Every row comes from one small tree of marks. Brackets hold a mark, then the marks that hang from it, in the order of their numbers. Every link used is in the known rows. Which tree was each row made from?
Known rows:
(Z_841 (Z_156 Z_853) (Z_246 Z_601 Z_725)): [ 0.31  0.15  0.12 -0.26 -0.23 -0.08  0.01 -0.25  0.25  0.09 -0.47  0.11
  0.25  0.05 -0.10  0.01 -0.13  0.18 -0.06 -0.42 -0.20  0.38 -0.34]
(Z_972 (Z_601 (Z_51 Z_841))): [-0.29 -0.16  0.29 -0.16  0.18  0.05  0.10  0.26 -0.07 -0.14  0.11 -0.04
 -0.29 -0.11 -0.28 -0.16  0.22 -0.06  0.19  0.00 -0.13  0.05  0.17]
(Z_853 (Z_391 Z_841)): [ 0.18  0.05  0.04  0.08 -0.05  0.01 -0.04  0.00  0.24  0.02 -0.14  0.17
  0.30  0.06 -0.07  0.18 -0.11 -0.05  0.28 -0.23  0.19  0.03  0.01]
(Z_853 Z_156 (Z_391 Z_841)): [ 0.40  0.00 -0.03  0.05 -0.15 -0.15 -0.02  0.09  0.28 -0.02 -0.25  0.24
  0.35 -0.02 -0.20  0.27 -0.07 -0.03  0.49 -0.30  0.07  0.06 -0.01]
(Z_51 (Z_841 (Z_246 Z_601))): [-0.18 -0.14  0.24 -0.15  0.39 -0.07  0.21 -0.22 -0.03  0.05 -0.29 -0.20
 -0.05 -0.04 -0.15 -0.21  0.13  0.21 -0.14 -0.06 -0.16  0.09  0.09]
(Z_841 (Z_246 Z_601 Z_725)): [ 0.04  0.01  0.24 -0.25  0.09  0.06  0.11 -0.28  0.04  0.07 -0.20 -0.05
  0.03  0.00 -0.01 -0.11 -0.10  0.22 -0.28 -0.23 -0.10  0.28 -0.16]
(Z_156 (Z_725 Z_246) Z_853): [ 0.48  0.10  0.07 -0.29 -0.42 -0.38  0.03  0.13  0.15  0.04 -0.20  0.03
  0.01 -0.08 -0.14  0.20 -0.07  0.28  0.16 -0.36 -0.18  0.32 -0.07]
(Z_391 (Z_841 Z_246)): [-0.04  0.02  0.21 -0.12  0.02  0.05 -0.05 -0.33  0.14 -0.04 -0.23 -0.11
  0.32  0.10  0.03  0.03 -0.24  0.07 -0.17 -0.31  0.18  0.07 -0.21]
(Z_725 (Z_246 Z_601 Z_841)): [ 0.05 -0.01  0.39 -0.33  0.19 -0.29  0.23 -0.10  0.03 -0.15  0.01  0.00
 -0.13 -0.25 -0.15 -0.41  0.17  0.32  0.06 -0.04 -0.10  0.20  0.31]
(Z_972 (Z_601 (Z_51 (Z_841 Z_156)) (Z_246 Z_725))): [-0.19 -0.08  0.28 -0.34  0.16  0.25 -0.16 -0.05  0.13 -0.22 -0.07  0.10
 -0.05 -0.04 -0.26 -0.09  0.25 -0.25  0.05 -0.28 -0.33  0.41 -0.19]
(Z_246 Z_601 Z_725 (Z_841 Z_156)): [ 0.09  0.12  0.29 -0.25 -0.02 -0.12  0.06 -0.21  0.19 -0.09 -0.27  0.12
  0.17 -0.12 -0.12 -0.38  0.13  0.13  0.03 -0.22 -0.16  0.27 -0.03]
(Z_725 (Z_246 (Z_601 Z_51) (Z_841 Z_156))): [ 0.02 -0.03  0.49 -0.42  0.14 -0.35  0.20 -0.17  0.04 -0.32 -0.11  0.06
 -0.12 -0.20 -0.35 -0.58  0.30  0.29  0.23 -0.05 -0.25  0.25  0.20]
(Z_972 (Z_601 (Z_246 Z_725))): [-0.01  0.02  0.13 -0.28  0.00  0.36 -0.18  0.01  0.09 -0.10  0.24  0.20
 -0.06 -0.04  0.03  0.13 -0.06 -0.24 -0.14 -0.24 -0.14  0.31 -0.18]
(Z_246 Z_841): [-0.04 -0.05  0.16 -0.04  0.08 -0.13  0.01  0.03  0.13 -0.07 -0.04 -0.04
  0.09 -0.20 -0.07 -0.20  0.13  0.08  0.10 -0.05  0.07  0.08  0.16]
(Z_51 Z_841): [-0.16 -0.07  0.05  0.03  0.20 -0.04  0.05  0.02  0.04  0.06 -0.19 -0.15
 -0.01 -0.05 -0.09 -0.04  0.16  0.01  0.02 -0.04 -0.04  0.03  0.10]
(Z_51 (Z_841 (Z_156 Z_725) Z_246)): [ 0.08 -0.05  0.19 -0.30 -0.08 -0.23  0.01 -0.33  0.11 -0.05 -0.66 -0.24
  0.26  0.08 -0.18 -0.13  0.03  0.14 -0.07 -0.42 -0.31  0.20 -0.29]
(Z_156 (Z_725 (Z_246 (Z_601 Z_51) Z_841)) Z_853): [ 0.35 -0.06  0.40 -0.40 -0.11 -0.56  0.20  0.25  0.12 -0.09 -0.11  0.07
 -0.20 -0.38 -0.44 -0.21  0.29  0.48  0.41 -0.20 -0.26  0.45  0.30]
(Z_601 Z_51 (Z_246 (Z_841 Z_156))): [-0.09 -0.16  0.18 -0.16  0.24 -0.02 -0.18 -0.12  0.17 -0.29 -0.02  0.08
  0.10 -0.20 -0.29 -0.27  0.38 -0.11  0.22 -0.05 -0.16  0.30  0.02]
(Z_391 (Z_841 (Z_156 Z_725 Z_853) (Z_246 Z_601))): [ 0.41  0.17  0.17 -0.32 -0.35 -0.30  0.01 -0.27  0.25 -0.01 -0.57  0.13
  0.38  0.12 -0.19  0.07 -0.20  0.20  0.12 -0.52 -0.21  0.22 -0.29]
(Z_601 Z_51 Z_246): [-0.13 -0.20  0.02 -0.04  0.31  0.15 -0.14  0.03  0.00 -0.13  0.19  0.07
 -0.14 -0.11 -0.17  0.03  0.25 -0.11  0.08  0.08 -0.11  0.22  0.04]
(Z_391 (Z_841 (Z_156 Z_725) (Z_246 Z_601))): [ 0.21  0.11  0.30 -0.39 -0.15 -0.21  0.07 -0.48  0.08 -0.13 -0.48  0.03
  0.32  0.19 -0.13 -0.15 -0.18  0.19 -0.06 -0.42 -0.24  0.12 -0.29]
(Z_601 (Z_51 Z_841) (Z_246 Z_725)): [-0.22 -0.19  0.14 -0.08  0.41  0.20 -0.12 -0.01  0.13  0.00 -0.08 -0.07
 -0.08 -0.17 -0.21  0.05  0.35 -0.06 -0.02 -0.17 -0.15  0.47 -0.02]
(Z_972 (Z_601 (Z_51 (Z_841 Z_156 (Z_246 Z_725))))): [-0.17 -0.07  0.46 -0.43  0.00  0.12  0.00 -0.19  0.12 -0.17 -0.34 -0.13
  0.05  0.02 -0.27 -0.23  0.03  0.00 -0.07 -0.43 -0.22  0.35 -0.33]

Write each row's tree:
[ 0.67  0.05  0.15 -0.32 -0.39 -0.44  0.05  0.01  0.27 -0.10 -0.38  0.18
  0.30 -0.04 -0.28  0.25 -0.12  0.22  0.47 -0.57 -0.13  0.28 -0.06]	(Z_853 (Z_156 (Z_725 Z_246)) (Z_391 Z_841))
[ 0.26  0.09  0.03 -0.14 -0.15 -0.01 -0.31 -0.06  0.49 -0.02 -0.28  0.19
  0.38 -0.20 -0.12  0.09  0.15 -0.08  0.14 -0.44 -0.10  0.55 -0.21]	(Z_601 (Z_246 Z_725 (Z_841 (Z_156 Z_853))))
[ 0.48  0.00  0.18 -0.45 -0.19 -0.49  0.26  0.00 -0.08 -0.13 -0.19  0.09
 -0.15 -0.12 -0.27 -0.06  0.08  0.36  0.21 -0.22 -0.46  0.21  0.07]	(Z_853 (Z_156 (Z_725 (Z_246 Z_601))))
[ 0.30  0.00  0.22 -0.36 -0.25 -0.49  0.05  0.07  0.19 -0.07 -0.52 -0.06
  0.01 -0.09 -0.44 -0.02  0.23  0.26  0.36 -0.40 -0.37  0.41 -0.08]	(Z_601 (Z_51 (Z_841 (Z_156 (Z_725 Z_246) Z_853))))
[-0.18 -0.10  0.22 -0.12  0.31 -0.14  0.18 -0.08 -0.06 -0.11 -0.25  0.00
 -0.15 -0.03 -0.35 -0.35  0.37  0.07  0.22  0.07 -0.33  0.07  0.13]	(Z_246 (Z_601 (Z_51 (Z_841 Z_156))))
[-0.10 -0.05  0.17 -0.16  0.11 -0.07  0.00 -0.38  0.12 -0.05 -0.54 -0.23
  0.25  0.09 -0.13 -0.18  0.05  0.04 -0.11 -0.27 -0.15  0.12 -0.24]	(Z_51 (Z_841 Z_156 Z_246))
[ 0.66 -0.09  0.28 -0.42 -0.15 -0.64  0.26  0.14  0.17 -0.14 -0.28  0.19
  0.04 -0.34 -0.44 -0.15  0.22  0.41  0.58 -0.34 -0.34  0.34  0.29]	(Z_853 (Z_156 (Z_725 (Z_246 Z_601 Z_841))) Z_391)
[ 0.22  0.04  0.24 -0.32 -0.11 -0.38  0.12 -0.12  0.07 -0.17 -0.29  0.11
  0.09 -0.11 -0.22 -0.38  0.19  0.19  0.21 -0.17 -0.33  0.13  0.08]	(Z_246 Z_601 (Z_841 (Z_156 Z_725)))
[ 0.25 -0.01  0.35 -0.41 -0.16 -0.41  0.08 -0.05  0.11 -0.15 -0.16 -0.11
  0.04 -0.23 -0.14 -0.22  0.09  0.34  0.07 -0.31 -0.12  0.30  0.11]	(Z_156 (Z_725 (Z_246 Z_841)))
[ 0.48  0.11 -0.18  0.09 -0.35 -0.16 -0.11  0.15  0.35  0.07 -0.34  0.30
  0.32  0.04 -0.21  0.23 -0.01 -0.06  0.49 -0.25 -0.07  0.14 -0.12]	(Z_841 (Z_156 (Z_853 Z_391)))
[-0.13 -0.16  0.39 -0.33  0.16  0.23 -0.16  0.14  0.17 -0.24  0.29  0.14
 -0.12 -0.31 -0.21 -0.14  0.24 -0.12  0.09 -0.20 -0.09  0.47  0.04]	(Z_972 (Z_601 Z_51 (Z_246 Z_725 Z_841)))
[ 0.43  0.10  0.14 -0.23 -0.30 -0.47  0.06  0.09  0.23 -0.05 -0.37  0.20
  0.15 -0.18 -0.29 -0.16  0.18  0.21  0.39 -0.27 -0.31  0.23  0.07]	(Z_246 Z_601 (Z_841 (Z_156 Z_725 Z_853)))
[-0.19 -0.11  0.28 -0.12  0.34 -0.01  0.19  0.04 -0.01  0.07 -0.16 -0.06
 -0.24 -0.14 -0.25 -0.19  0.31  0.18  0.05 -0.04 -0.18  0.29  0.15]	(Z_246 (Z_601 (Z_51 Z_841)) Z_725)
[-0.21 -0.18  0.07 -0.08  0.37  0.06 -0.14 -0.13  0.08 -0.16 -0.19 -0.02
  0.01 -0.05 -0.30 -0.11  0.40 -0.17  0.15 -0.04 -0.29  0.25 -0.04]	(Z_601 (Z_51 (Z_841 Z_156)) Z_246)
[ 0.01 -0.04  0.09 -0.14  0.15 -0.01 -0.21 -0.22  0.22 -0.22 -0.11  0.10
  0.25 -0.14 -0.12 -0.19  0.23 -0.14  0.09 -0.14 -0.13  0.23 -0.04]	(Z_601 (Z_246 (Z_841 Z_156)))
[-0.04 -0.04  0.23 -0.16  0.14  0.03  0.13  0.03 -0.04  0.01  0.03  0.09
 -0.23 -0.10 -0.17 -0.14  0.15  0.17  0.03 -0.01 -0.14  0.27  0.04]	(Z_246 (Z_601 Z_51) Z_725)
[ 0.02  0.11  0.21 -0.19 -0.11  0.00 -0.09 -0.50  0.20 -0.13 -0.43 -0.04
  0.46  0.21 -0.01 -0.07 -0.25 -0.01 -0.13 -0.39  0.05  0.08 -0.37]	(Z_391 (Z_841 Z_156 Z_246))
[ 0.60 -0.03 -0.07 -0.12 -0.26 -0.28 -0.26  0.15  0.49 -0.05 -0.36  0.32
  0.42 -0.22 -0.33  0.20  0.22 -0.04  0.58 -0.46 -0.24  0.45 -0.05]	(Z_601 (Z_246 (Z_841 (Z_156 Z_725 (Z_853 Z_391)))))
[ 0.59  0.01 -0.01 -0.08 -0.36 -0.32 -0.02  0.13  0.26 -0.02 -0.37  0.23
  0.36 -0.02 -0.26  0.33 -0.07  0.06  0.52 -0.46 -0.09  0.14 -0.07]	(Z_853 (Z_156 Z_725) (Z_391 Z_841))
[-0.01 -0.07  0.32 -0.32  0.22 -0.19  0.25 -0.04 -0.15 -0.15  0.11  0.04
 -0.36 -0.11 -0.25 -0.28  0.19  0.29  0.10  0.09 -0.20  0.18  0.22]	(Z_725 (Z_246 (Z_601 Z_51)))
[ 0.06 -0.15  0.34 -0.47 -0.06 -0.08 -0.16  0.06  0.10 -0.42  0.08  0.19
 -0.02 -0.19 -0.35 -0.25  0.28 -0.13  0.30 -0.24 -0.38  0.32 -0.03]	(Z_972 (Z_601 Z_51 (Z_246 (Z_841 (Z_156 Z_725)))))
[-0.16 -0.17  0.16 -0.22  0.19  0.26 -0.11  0.16 -0.07 -0.25  0.42  0.18
 -0.27 -0.10 -0.20  0.00  0.16 -0.23  0.12  0.05 -0.18  0.16  0.05]	(Z_972 (Z_601 Z_51 Z_246))
[ 0.39  0.12  0.12 -0.34 -0.35 -0.47  0.03 -0.03  0.24  0.00 -0.59 -0.05
  0.16 -0.03 -0.27  0.06  0.09  0.22  0.24 -0.48 -0.35  0.34 -0.14]	(Z_51 (Z_841 (Z_156 (Z_725 Z_246) Z_853)))
